What can hang from each mark:
J_556: J_241
J_953: J_735 J_936
J_993: J_457
J_241: J_419
J_301: J_59 J_226 J_276 J_457 J_735 J_748
J_457: J_301 J_993
J_105: J_176
J_748: J_491
J_491: J_59
J_226: J_301
J_276: J_301
J_59: J_176 J_491 J_953
J_419: J_241 J_301 J_491
J_711: J_301
J_936: J_241

Every row comes from one small tree of marks. Brackets hold a mark, then the marks that hang from it, in the order of their numbers. Every link used is in the known rows. Which tree was each row made from?
In the rows, 128 means zero.
Known rows:
{J_226 {J_301 {J_59 J_176 J_491} J_276 J_748}}: [197 122 164 220 114  95 147 167  95 161 163 102 106 143 123 113 129 137
 121 131 151 174 135  89 102 105 110 128 163 129 105 116]
{J_226 {J_301 J_276 {J_457 J_993} J_735 {J_748 {J_491 J_59}}}}: [206  90 127 130 106 103 128 187 141 153 187 147  77 152 148 168 110 121
  96 176 156 155 139 144 121 153 147 108  97  59 107  81]
{J_226 {J_301 J_59 J_276}}: [190  91 145 186 100  95 104 163 143 176 152 129 116 126 139 113  83 144
 112 142 106 172 142 105  76 122 135 131 151 106 107 119]
{J_748 {J_491 {J_59 {J_953 J_735 {J_936 {J_241 {J_419 J_301}}}}}}}: [143 119 155  96 117  99 116 162 102 178  99 136 122 111 103 158 102  94
 112  74 146 124 137 151 184 142  91 148 102 137  71 127]
{J_226 {J_301 {J_59 J_491} J_276}}: [179 107 141 198 101 103 111 152 120 171 145 108 121 134 143 125  86 139
 115 131 116 152 144  95  91 100 130 120 151  96  85 126]
{J_276 {J_301 {J_59 J_176} J_457 J_735 J_748}}: [213 108 146 185 118 128 156 182 144 167 172 157  83 103 103 120 150 134
 118 135 138 183 120 116  89 198 106 117 125 105 156  96]
{J_556 {J_241 J_419}}: [148 117 113 164  81 112 126 160 186 129 134 120 165 145 160 109  82 119
 100  74  91 153 142 160 111 158 108 127 174  80 116 134]
{J_748 {J_491 {J_59 J_176 {J_953 J_735 {J_936 {J_241 J_419}}}}}}: [143 120 170 127 133  78 123 154  99 197  96 122 120 137 121 154  99  81
 115  73 141 145 149 165 177 136  83 188 108 156  82 109]
{J_936 {J_241 {J_419 J_301}}}: [146 116 142 127  79 138 140 190 166 145 143 145 150 116 124 137 102 139
  91  63 108 123 130 147 126 153 103  93 173 106 111 121]
{J_226 {J_301 {J_59 J_176 J_491 J_953} J_457 J_735 J_748}}: [198 135 133 206 140  81 169 168  91 183 196 129  85 115 106 147 108 116
 127 146 169 153 108 114 101 117  97 122 110 126 110  95]
{J_105 J_176}: [135  98 136 168  95 113 132 128 181 146 108 128 169 145 157 125  55 132
 146  73  74 178 146 166  79 163 123 120 153  78 135 117]
{J_953 J_735 {J_936 J_241}}: [153 115 146 148 130 125 128 116 114 171  64 133 111 126 156 117  81 134
 115  98  96 138 150 191 109 144 135 154 105  97 123 118]
{J_241 {J_419 {J_301 J_276}}}: [167  88 149 144  69 136 148 201 165 127 148 136 141 127 118 122 132 136
  91 106 114 136 135 133 111 161 140  89 180 102 111 115]
{J_936 {J_241 {J_419 J_301 J_491}}}: [128 121 158 123  79 140 127 175 146 131 150 109 155 124 131 152 119 130
  95  55 109 110 131 140 121 145 109  88 198  88  98 133]
{J_276 {J_301 {J_59 J_953} J_226 J_735}}: [171 124 128 177 110 117 136 141 115 223 152 137 100  86 113 100  89 131
 156 111 115 150 152 105 118 163  92 130 109  98 115 105]
{J_59 J_176 J_491 {J_953 J_936}}: [139 128 129 196 118  75 140 129 100 163  81 107 159 157 138 144  91 107
 152  85  92 133 141 154 102 124 109 143 139 138 108 124]
{J_711 {J_301 {J_59 J_491}}}: [155 115 132 171  79 123  94 145 124 143 122 120 133 130 148 126  75 122
 124  81  97 140 124  90 105 106  95  99 151  91  96 139]
{J_993 {J_457 J_301}}: [162  95 124 175  66 109 127 159 161 150  95 148 126 141 170 149  56 113
 102  77  81 145 135 162  83 140 127 114 137  80 170 140]
{J_241 {J_419 {J_301 J_59 J_276 J_735} J_491}}: [166  88 185 140  71 160 144 189 112 144 189  97 108 106 103 131 160 124
  91 121 128 159 136 100 110 164 145  98 176  78  92 107]
{J_301 J_59 J_226 {J_748 J_491}}: [181 116 167 202  91 139 131 120  89 160 134 110 110 143 160  96 125 150
 163 115 119 192 177 114 119 169 123 101 135  68  98 126]
{J_491 {J_59 {J_953 J_735}}}: [151 102 139 153 103  83 119 140 145 175  90 122 114 139 152 128  57 114
 134  94 101 121 139 146 117 122 115 143 104 125 115 130]
{J_419 {J_301 J_226 J_748}}: [158 127 134 179  92 142 161 146 119 125 136 128 128 128 124 104 130 157
 151  96 119 144 146 127 110 174 132  80 145  90 123 124]
{J_457 J_301}: [161  89 129 177  67 113 124 150 164 144  98 145 135 132 154 126  71 125
 123  67  87 145 131 151  84 149 120 118 160  90 154 106]
{J_491 {J_59 J_176 {J_953 J_735 {J_936 {J_241 J_419}}}}}: [139 124 155 135 137  91 126 169 111 191  95 124 118 120 112 137  89  93
 100  82 131 141 149 165 160 124  79 189 112 181  98 106]
{J_59 J_491 {J_953 J_936}}: [142 123 118 181 106  95 122 121 101 159  74 107 155 149 160 134  75 121
 144  97  82 121 154 163 101 120 121 122 127 108  99 137]
{J_419 J_241 {J_301 J_226 J_735} {J_491 J_59}}: [108 133 150 117  99 134 121 139 124 154 166  95 151 113 111 177 117 126
 139  89 102 105 146 111 120 181 151 106 144  65  85 130]
{J_491 {J_59 J_176 {J_953 {J_936 J_241}}}}: [146 121 138 153 123  68 104 148 119 202  90 127 143 139 143 157  70 106
 121  89  88 137 145 150 123 126  77 182 126 167 117 119]
{J_419 {J_301 J_226 J_457 J_748} {J_491 {J_59 J_176}}}: [144 122 139 177 119 127 134 160 118 113 165 105 129 135 107 166 160 118
 138 110 137 141 132  99 109 183 132 105 157 112 108 122]
{J_301 {J_59 J_953} J_226 J_276 {J_457 J_993} J_735 J_748}: [222 104 130 179 108 161 176 173  92 194 189 134  56 105 142 113 115 137
 118 209 153 174 167 142 119 133 112  96 110  83 128  72]
{J_301 J_59 J_226 J_276 J_457 J_735}: [197  84 141 189 114 162 148 149 111 190 176 136  75 104 144 119 119 138
 109 192 120 169 161 129  89 181 165 121 114  55 112  76]
{J_241 {J_419 {J_301 J_276 {J_457 J_993}}}}: [179  79 114 129  72 158 151 229 195 111 164 158 137 127 117 157 122 128
  77 138 121 142 136 151 111 153 138  62 176  93 123  98]

Which tree is each row?
[201 112 127 179 122 115 158 195 144 153 198 153  88 123 105 145 109 130
 122 151 144 199 123 125  89 144 117 113 119 117 138  77]	{J_226 {J_301 {J_59 J_176} {J_457 J_993} J_735 J_748}}
[176  99  92 135  95 134 139 181 200 152 141 172 117 121 136 154  88 131
 113 117  97 136 131 162  90 182 129  89 119  60 151  91]	{J_276 {J_301 {J_457 J_993} J_735}}
[141 128 140 191 138  81 160 118  86 166  65 107 130 147 125 134  94 101
 154  85 117 130 135 163 117 117 120 158 111 140 108 118]	{J_59 J_176 J_491 {J_953 J_735 J_936}}
[194 106 138 198  81 140 159 158 100 160 127 133  82 131 167 108 105 126
  97 133 134 156 165 156 111 142 129 113 136  70 167 119]	{J_993 {J_457 {J_301 J_226 J_276 J_748}}}
[181 103 152 193 137 127 136 115  59 208  96 111  83 100 126  85 101 123
 145 167 127 172 177 139 122 127 133 167  98 124  98 108]	{J_301 {J_59 {J_953 J_735 J_936}} J_226 J_276}
[171 104 110 177 108 141  95 149 136 154 155 153 112 100 136 126  82 124
 122 135 108 156 135 105  95 150 116 104 133  86 107 113]	{J_711 {J_301 J_59 J_226 J_457}}
[191 109 129 169  90 166 145 165 123 130 162 144 113 124 121 147 136 141
 155 135 140 188 153 107 130 171 118  57 137  72 108 115]	{J_419 {J_301 J_59 J_226 {J_457 J_993} {J_748 J_491}}}
[162 110 145 149  86 153 145 192 148  81 171 115 136 124 122 145 162 132
  95 109 136 135 127 147  95 175 139  53 182  83 114 133]	{J_241 {J_419 {J_301 J_457 J_748} J_491}}
[145 144 147 174 147  86 159 115  77 198  71 113 119 136 133 142  82 104
 134  78 126 114 133 175 135 100  90 169 114 140 110 114]	{J_59 J_176 J_491 {J_953 J_735 {J_936 J_241}}}
[183  96 143 119 133 157 150 185 127 151 125 160  96  89 102 141 137 121
  59 148 154 130 132 184 130 163 145 126 126 106 109  98]	{J_953 J_735 {J_936 {J_241 {J_419 {J_301 J_276 J_457}}}}}
[125 128 149 114  84  83  99 157 156 153 140  99 179 125 124 189  85 117
 133  78  89  88 122 117 108 125 105  97 178 115  98 172]	{J_419 J_241 J_301 {J_491 {J_59 J_953}}}
[143 122 183 152  89 136 131 186 129 151 169 103 146 113  98 155 138 118
 105  56 120 156 125  95 124 141  83 114 210 133 100 127]	{J_936 {J_241 {J_419 {J_301 {J_59 J_176}} J_491}}}
[172 137 164 159  78 170 150 188 102 141 157 112 123 107 118 116 137 148
  94  78 148 150 141 105 150 122  71  73 172 112  93 135]	{J_936 {J_241 {J_419 {J_301 {J_59 J_491} J_748}}}}
[153 109  95 163 111 126 107 145 153 138 144 157 124 120 148 136  77 122
 118 120 106 121 128 141  93 159 132  99 132  72 113 107]	{J_711 {J_301 J_226 J_457}}
[162 113 155 144  80 129 121 165 166 152 142 136 165 105 111 147  99 151
 130  95  82 151 127 108  90 153 119  84 174 106 118 157]	{J_419 J_241 {J_301 J_59}}
[174 122 163 223 107 134 153 143 100 158 143 111 113 135 130  90 130 146
 157 112 116 201 164 103 104 160 110 125 151 123 125 110]	{J_301 {J_59 J_176} J_226 J_748}
[217 119 131 178 127 114 163 189 151 172 138 157  82 103  96 124 114 118
 138 128 160 177 120 128 121 125  61 112 124 151 160 111]	{J_276 {J_301 {J_59 J_176 {J_953 J_735}} {J_457 J_993} J_748}}
[182  97 116 187 116 101  97 162 169 158 156 152 125 115 136 142  71 139
 116 141 101 168 129 120  61 143 138 113 133 102 112 123]	{J_226 {J_301 J_59 J_457}}
[153 142 125 186  90  93 155 180 135 157 164 107 167 120  89 139 108  90
 127  58 138 153 106  85 148 113  46 130 187 147  93 145]	{J_556 {J_241 {J_419 {J_301 {J_59 J_176 J_491 J_953}}}}}
[185 102 108 149  80 148 157 190 178  96 143 159 131 136 131 150 116 147
 119 123 115 149 123 153  94 158 127  48 150  88 150 119]	{J_419 {J_301 {J_457 J_993} J_748}}
[152 106 134 183 104 156 114 141 123 135 159 112 132 106 118 154 128 132
 143 124 108 152 140  94  84 171 145  86 162  76  95 131]	{J_419 {J_301 J_59 J_226 J_457} J_491}
[168 106 139 172 105 100 119 152 137 178 163 136 109 116 126 122  74 139
 128 117 102 170 132 114  79 148 140 131 115  92 106 104]	{J_226 {J_301 J_59 J_735}}
[169 106 139 186  69 138 141 153 104 176 124 124  94 122 152 152  72 105
 102  91 105 158 138 122 105 128 120 117 108  63 143 125]	{J_993 {J_457 {J_301 {J_59 J_491} J_735}}}
[186 117 103 192 120 119 112 152 145 201 144 153 117  87 123 121  84 130
 144 136 115 148 148 110 100 158  88 113 127 109 118 124]	{J_276 {J_301 {J_59 J_953} J_226 J_457}}
[182  96 170 154 107 116 167 202  90 183 167 132 110  93  61 127 155 103
 107 138 140 181 130 114 128 160 112 150 139 163 106  85]	{J_241 {J_419 {J_301 {J_59 J_176 {J_953 J_936}} J_276 J_735}}}
[130 129 164 145 144  75 110 120  86 191  82  91 117 136 135 161  89  89
 129  81 114 123 138 155 130 113  94 193 121 152 102 125]	{J_419 {J_491 {J_59 J_176 {J_953 J_735 {J_936 J_241}}}}}
[192 111 127 173 116  84 125 151 149 131 155 151 118 152 157 146 104 139
 125 132 135 147 125 158  85 164 146  92 128  64 112 122]	{J_226 {J_301 J_457 {J_748 J_491}}}
